Every row comes from one small tree of marks. The marks that hang from a mark follow it in brackets, in alphabetical order. Every link used is in the known rows. Which tree was each row made from?
Known rows
gesog{kazu{tibedu} zenob{gabeza lalal tuvus{tefis}}}: [ 0.57  1.75  1.01 -0.11 -3.35 -4.14  3.06 -1.48  1.13  0.02  0.30  4.08
  1.22  2.88  0.32 -1.34 -0.30 -0.88  0.89  4.91  0.27 -0.23  0.38  1.89
  1.65]
kazu{gesog}: [-0.62 -1.74  0.03  0.23 -2.69 -4.82  1.85  1.17 -0.71 -1.48  2.05 -1.04
  0.52  2.88 -0.53  0.93 -2.39 -3.18  3.14  0.50 -0.45 -0.79 -0.61  5.20
  0.34]
kazu{gesog{zenob{lalal}} tibedu}: [-0.48 -0.65  1.08  0.58 -3.41 -3.77  2.65  0.38  1.24 -2.06  2.09  1.77
  1.45  4.78 -0.22 -0.48 -1.31 -2.42  2.92  1.50  0.03 -1.03  0.06  4.07
  0.02]
kazu{gesog{zenob{tuvus}} tibedu}: [ 1.65 -0.88 -0.13 -0.37 -4.65 -4.89  1.70  1.00  0.54 -1.85  2.37  2.26
  1.03  4.01  0.68 -0.03 -0.70 -1.50  3.60  0.43  0.27 -1.03  0.85  4.69
  0.32]
kazu{gesog{zenob{gabeza tuvus}} tibedu}: [ 1.82 -0.19  0.54 -0.03 -3.67 -4.33  2.31  0.64  0.25 -1.41  2.30  3.18
  0.59  3.60  0.06 -0.31 -0.17 -1.18  3.43  1.39  0.42 -0.71  0.86  4.43
  1.18]
tibedu{kazu{gesog{zenob{gabeza{rosomop}}}}}: [ 0.31 -1.12  1.57  0.77 -0.85 -3.71  2.54  1.60 -0.80 -0.24  4.43 -0.16
 -0.47  1.93  1.15  1.46  1.87 -2.79  2.54  1.74 -0.69  0.06 -0.23  3.49
  1.12]
guri{zenob{lalal tuvus{tefis}}}: [-0.64 -1.75 -0.03 -0.39 -1.25 -3.94  2.01 -0.58  0.33 -0.33  0.74  2.23
  0.53  1.90  0.90  0.31 -1.23 -2.58 -0.64  2.60 -1.63 -1.45 -0.71  3.17
  2.00]
gesog{kazu{tibedu} zenob}: [ 1.19  0.79  0.90 -0.45 -4.47 -4.67  3.40  0.62  0.79 -0.45  1.90  1.00
  1.48  2.15 -0.25  0.07 -1.53 -2.14  3.46  1.77  1.74 -0.97 -0.13  3.26
 -1.14]
tefis{lalal tuvus{zenob{gabeza{rosomop}}}}: [ 1.30  1.03 -0.90  1.95  1.01 -0.63  2.64  1.36 -1.40  1.16  0.32  1.70
 -0.50  0.41  0.20 -0.16  0.03 -3.19  2.64  1.37  1.71 -1.28 -1.48  1.99
  0.57]
rosomop{gabeza{kazu zenob{lalal tuvus{tefis}}}}: [-2.30  0.39 -2.29  0.78  0.89 -2.80  1.31  1.86  1.29 -0.09  0.34  2.04
  0.56  4.41  0.91 -0.86 -2.14 -0.75  0.02  3.70 -0.44 -0.36  0.67  0.68
  0.80]
rosomop{gabeza{kazu{gesog tibedu} zenob{lalal}}}: [-1.96  0.39 -1.07  1.74 -0.87 -2.75  2.53  2.35  1.69 -1.80  0.32  2.90
  1.16  5.85  0.04 -0.58 -2.86 -1.05  2.32  1.54 -0.26 -1.59  1.31  2.84
 -1.13]
tefis{lalal tuvus{zenob{gabeza{kazu{tibedu} rosomop}}}}: [ 2.05  1.33 -0.55  2.09  1.38 -0.46  2.84  1.80  0.23  1.30 -0.87  4.28
  0.94  0.85 -0.54 -1.32 -0.16 -1.72  2.97  0.96  1.44 -2.23 -1.04  1.63
 -0.52]
tibedu{kazu{gesog{zenob{lalal}}}}: [-0.98 -1.78  0.82  0.12 -2.42 -4.28  2.12  0.89  0.77 -1.85  4.14 -0.75
  0.78  3.95  1.00  0.99 -0.32 -2.41  2.46  1.79 -0.43  0.11 -0.01  3.52
  0.24]
guri{zenob{gabeza{kazu rosomop} tuvus{tefis{lalal}}}}: [ 0.46 -1.07  0.02  1.92  2.63 -1.85  2.09  1.26 -0.03  0.90 -0.21  3.35
  0.43  0.19  0.27  0.29  1.30 -2.67 -0.48  2.26 -1.65 -1.55 -1.96  1.86
  1.09]
tuvus{tefis{lalal} zenob{gabeza}}: [-0.16 -0.27 -0.16  0.53  1.02 -1.19  2.28 -0.79 -1.73 -0.09  0.50 -0.38
  0.02 -0.27 -0.91 -1.28 -1.66 -3.83  1.64  2.79  0.35 -0.32 -1.94  3.24
  2.49]
gesog{zenob{lalal tuvus{tefis}}}: [-0.76 -0.48 -0.14 -0.43 -1.76 -3.79  1.23 -0.12  0.79 -0.34  2.06  0.88
  0.86  3.25  0.63 -0.73 -0.65 -2.07  0.63  3.54 -0.11  0.18 -0.44  2.02
  1.92]
rosomop{gabeza}: [-0.55 -0.43 -1.60  0.18 -1.61 -3.79  2.35  2.48 -1.12 -0.20  2.38 -2.16
 -0.56  2.70 -0.94  0.42 -2.34 -3.25  3.71  2.07  0.92 -0.45  0.01  3.50
  1.19]
zenob{gabeza{kazu rosomop} lalal tuvus{tefis}}: [-1.14 -0.33 -0.20  1.14  1.43 -3.17  1.56  0.77  0.69  1.80 -0.24  3.05
  1.29  2.51 -0.25 -0.83  0.71 -1.06 -1.11  4.20 -1.37 -0.23 -1.41  0.91
  2.37]
guri{zenob{gabeza{kazu{gesog} rosomop} lalal tuvus}}: [-0.20 -1.49  0.10  1.63  0.15 -3.28  2.01  1.36  1.23  0.09  0.51  5.09
  0.96  3.51  0.43  0.88  0.98 -1.15 -1.50  1.50 -1.82 -1.58 -1.17  2.48
 -0.22]
rosomop{gabeza{kazu{tibedu} zenob{tuvus{tefis}}}}: [-0.43  0.56 -1.76  0.27 -0.40 -3.44  1.76  1.96  0.77 -0.25  0.14  2.85
  0.43  3.20  0.87 -1.01 -2.27 -0.52  2.19  2.40 -0.49 -1.37  1.66  2.28
  1.05]
guri{zenob{gabeza{rosomop} lalal tuvus}}: [ 0.07 -0.98  0.00  0.82 -0.26 -2.88  2.99  1.14  0.36  0.89  0.93  4.07
  0.29  2.05  0.75  1.13  1.61 -2.16 -1.22  2.60 -0.65 -1.43 -1.50  2.37
  1.68]
tibedu{kazu{gesog{zenob{tuvus}}}}: [ 1.07 -2.04 -0.43 -0.71 -3.64 -5.37  1.22  1.45  0.06 -1.55  4.34 -0.44
  0.34  3.19  1.85  1.37  0.22 -1.66  3.20  0.88 -0.18  0.11  0.64  4.13
  0.55]
tuvus{zenob{gabeza lalal}}: [-0.68 -0.16 -0.29 -0.39 -0.59 -2.23  2.60 -0.25 -0.15  0.32  1.10  1.03
  0.69  1.77 -1.00 -0.87 -1.76 -2.20  0.47  2.66  1.38 -0.25 -1.70  2.88
  1.78]
gabeza{kazu rosomop}: [-0.43 -1.27 -0.08  0.85  0.31 -3.63  1.92  3.02  0.32  1.25  1.25  0.01
  1.44  1.82 -0.78  0.58 -0.55 -2.37  1.41  0.92  0.03 -0.95 -1.99  2.34
 -0.43]

Write each row's tree
[-1.02 -0.34 -1.35  2.16  2.15 -1.98  1.20  2.37  0.52  0.19 -0.69  2.08
  1.52  1.87  1.74  0.03  0.34 -1.99  0.00  1.70 -0.65 -0.97 -1.53  1.10
 -0.16]
gabeza{kazu rosomop zenob{tuvus{tefis{lalal}}}}
[-1.39 -1.07  0.51  0.91 -1.11 -3.48  1.37  1.43  2.05 -1.34  2.62  0.88
  1.82  5.00 -0.77 -0.27 -1.63 -1.80  1.51  1.32  0.03 -0.19 -0.75  2.40
 -1.78]
gabeza{kazu{gesog{zenob{lalal}}}}
[-0.32  0.19  1.81  1.83 -1.63 -2.70  3.22  0.59  0.60 -0.64  1.84  3.31
  0.76  4.23 -0.16 -0.46  1.07 -2.50  1.76  2.43 -0.33 -0.91 -0.32  3.24
  1.00]
kazu{gesog{zenob{gabeza{rosomop} lalal}} tibedu}
[-1.55 -0.51  0.60  1.35  1.47 -1.89  1.32 -0.92 -0.42  0.87  0.06  2.34
  0.62  2.38 -0.47 -1.50 -0.94 -2.05 -1.39  2.98 -1.85 -0.57 -1.43  2.15
  1.40]
tuvus{tefis zenob{gabeza{kazu{gesog} rosomop} lalal}}
[ 0.92  1.20 -0.15  0.24 -0.12 -1.72  2.86  0.37  1.70  0.90 -0.30  5.10
  1.47  2.27 -0.97 -1.87 -2.49 -0.28  2.10  1.82  1.49 -1.92 -0.09  1.79
 -0.02]
tefis{tuvus{zenob{gabeza{kazu{tibedu}} lalal}}}
[ 0.13 -0.14 -1.28  0.33 -1.24 -3.66  2.53  2.93  0.51 -0.02  1.10  0.44
  0.74  3.19 -1.62 -0.65 -2.53 -1.77  4.15  1.62  0.59 -1.31  0.42  3.16
  0.16]
rosomop{gabeza{kazu{tibedu}}}
[ 0.45 -0.63 -0.19  0.26 -4.38 -4.50  1.93  0.56  1.48 -2.00  1.68  3.05
  1.58  5.43  0.66 -0.44 -0.53 -1.28  2.38  1.54  0.18 -0.85  0.46  3.87
  0.44]
kazu{gesog{zenob{lalal tuvus}} tibedu}
[-1.97 -0.30 -0.67  0.04 -0.73 -3.59  1.70  0.20  0.81 -0.59  0.35  1.99
  1.18  3.00  1.73 -0.15 -1.69 -1.61 -0.35  3.01 -0.53 -0.62 -0.26  2.20
  1.77]
gabeza{zenob{lalal tuvus{tefis}}}
[-0.96 -0.48 -0.87  0.96 -2.13 -4.00  1.83  1.62  2.69 -1.91 -0.46  5.07
  2.70  5.36  1.12 -0.33 -1.90  0.37  0.89  0.78 -0.35 -1.69  0.43  3.10
 -1.17]
gabeza{kazu{gesog tibedu} zenob{lalal tuvus}}
[-0.47 -0.60 -0.04  1.27 -0.70 -3.89  1.31  1.21  0.63 -0.51 -0.51  4.46
  1.47  3.15  1.82 -0.30 -0.60 -0.92  0.66  0.87 -2.31 -2.03  0.53  3.22
  0.24]
gabeza{kazu{gesog tibedu} rosomop zenob{tuvus{tefis}}}
[-0.93 -1.23  1.16  0.43  1.28 -2.61  3.11  1.08  1.78  0.28  1.22  3.15
  1.44  1.85 -1.25  0.35 -1.27 -1.85 -0.29  1.92 -0.36 -1.46 -1.81  2.29
 -0.33]
guri{zenob{gabeza{kazu} lalal}}
[ 0.35 -0.41 -2.17  0.54 -2.19 -4.11  0.41  2.93  0.57 -1.00  3.29  0.42
 -0.22  5.31 -0.01 -0.02 -1.20 -1.17  2.97  1.23  0.54  0.18  1.09  2.48
 -0.89]
rosomop{gabeza{kazu{gesog{zenob{tuvus}}}}}
[-0.82 -0.34  0.94  2.18 -0.36 -3.19  2.88  1.40  1.15 -0.02 -0.27  3.92
  1.91  4.06 -1.11 -0.62 -0.08 -1.29  1.17  2.06 -1.19 -1.54 -0.92  3.15
  0.45]
zenob{gabeza{kazu{gesog tibedu} rosomop} lalal}
[ 0.71 -0.93  1.20  0.10 -3.59 -4.12  2.40  0.84  0.26 -1.90  2.82  0.88
  0.95  3.49 -0.30 -0.02 -1.51 -2.71  4.19  0.40  0.14 -1.26  0.37  4.94
 -0.16]
kazu{gesog{zenob} tibedu}
[-0.54  0.21  0.76  0.69  1.45 -1.49  2.59 -0.73  0.36  1.78 -0.86  3.88
  1.32  1.29 -0.73 -2.31 -0.45 -1.46 -0.75  3.44 -0.93 -1.33 -1.53  1.76
  2.11]
tuvus{tefis zenob{gabeza{kazu{tibedu} rosomop} lalal}}
[-1.96 -0.04 -2.84  1.48 -0.92 -3.45  1.11  2.77  1.33 -1.61  0.86  2.44
  0.74  6.29  1.06  0.21 -2.11 -0.42  0.87  1.89 -0.04 -0.43  1.06  1.74
 -1.09]
rosomop{gabeza{kazu{gesog} zenob{lalal tuvus}}}
[-0.92 -0.29 -0.79  1.81 -1.26 -3.57  1.88  2.20  2.20 -0.88 -0.74  5.53
  2.43  5.28  1.75 -0.03 -0.10 -0.03  0.04  0.82 -0.88 -1.92  0.02  2.42
 -0.98]
gabeza{kazu{gesog tibedu} rosomop zenob{lalal tuvus}}
[ 1.21  0.92 -1.02  2.15  2.36 -0.33  2.10  2.11 -0.25  1.53 -0.03  2.48
  0.39  0.64 -0.39 -0.59 -0.23 -2.16  2.14  0.98  1.60 -1.26 -1.69  0.94
 -0.77]
tefis{lalal tuvus{zenob{gabeza{kazu rosomop}}}}
[ 0.34 -0.10 -0.38  0.86 -2.03 -3.52  1.93  2.41  0.77 -1.46  2.77  0.84
  0.16  4.84 -1.00 -0.79 -1.95 -1.89  4.49  0.97  0.25 -0.96  1.32  3.42
 -1.18]
rosomop{gabeza{kazu{gesog{zenob} tibedu}}}
[-0.77 -0.03 -0.83  1.27 -0.30 -3.08  2.36  2.67  2.57  0.38 -0.73  5.37
  2.77  4.10  1.47 -0.23  0.27  0.04 -0.23  1.57  0.20 -1.86 -0.66  1.25
 -0.60]
gabeza{kazu{tibedu} rosomop zenob{lalal tuvus}}
[-1.01  0.18  1.15  1.40  1.53 -1.94  2.50  2.17  1.76  1.35  2.22  2.19
  1.40  3.16 -0.83 -0.49  1.08 -1.75  0.05  2.98  0.75 -0.05 -1.88  0.47
 -0.33]
gesog{zenob{gabeza{kazu rosomop} lalal}}
[ 0.36 -1.36  1.48 -0.15 -1.67 -4.12  2.43  1.05 -0.25 -1.24  4.66 -0.57
 -0.21  2.16  0.56  1.09  0.16 -2.42  3.47  1.58 -0.28  0.26  0.31  4.16
  0.94]
tibedu{kazu{gesog{zenob{gabeza}}}}
[-1.53  0.13 -1.65  0.67  0.77 -2.68  2.08  3.53  0.71 -0.26  1.91  0.17
  0.28  3.28 -0.09  0.25 -2.65 -1.74  2.41  1.38  1.07 -0.81  0.21  1.87
 -1.14]
rosomop{gabeza{kazu zenob}}
[-0.06 -0.23 -0.77  2.15  2.18 -2.28  1.53  1.71 -0.22  1.05 -0.59  1.85
  0.95  1.05 -0.29 -0.41  1.01 -2.07  0.68  3.05 -0.86 -0.35 -2.09  1.50
  1.77]
zenob{gabeza{kazu rosomop} tuvus{tefis{lalal}}}
[ 0.17 -1.33  0.42  1.35 -1.55 -4.20  2.10  2.18  0.38 -0.24  0.44  2.02
  1.81  3.05 -0.69  0.15 -0.85 -2.04  2.67  0.03 -1.15 -2.02 -0.79  4.20
 -0.55]
gabeza{kazu{gesog tibedu} rosomop}
[-2.25  0.61 -2.20  0.54 -0.54 -3.04  1.72  1.10 -0.03 -0.58  0.74  1.18
 -0.34  4.02  1.50 -0.42 -1.86 -1.74  0.56  4.10 -0.31 -0.30  0.99  1.66
  2.22]
rosomop{gabeza{zenob{lalal tuvus{tefis}}}}
[-1.37 -0.13 -1.22  1.13 -0.67 -3.24  2.16  2.31  0.98  0.15  0.48  2.81
  1.40  3.57  2.19  0.90  0.43 -1.42 -0.57  2.15  0.41 -0.89 -1.06  1.62
  0.62]
gabeza{rosomop zenob{lalal tuvus}}
[-1.66  0.54 -2.95  0.65 -1.25 -3.16  2.15  2.55  0.65 -0.82  1.08  1.38
  0.10  4.82  1.44  0.35 -1.58 -1.24  1.20  2.94  1.21 -0.32  0.67  1.75
  0.78]
rosomop{gabeza{zenob{lalal tuvus}}}
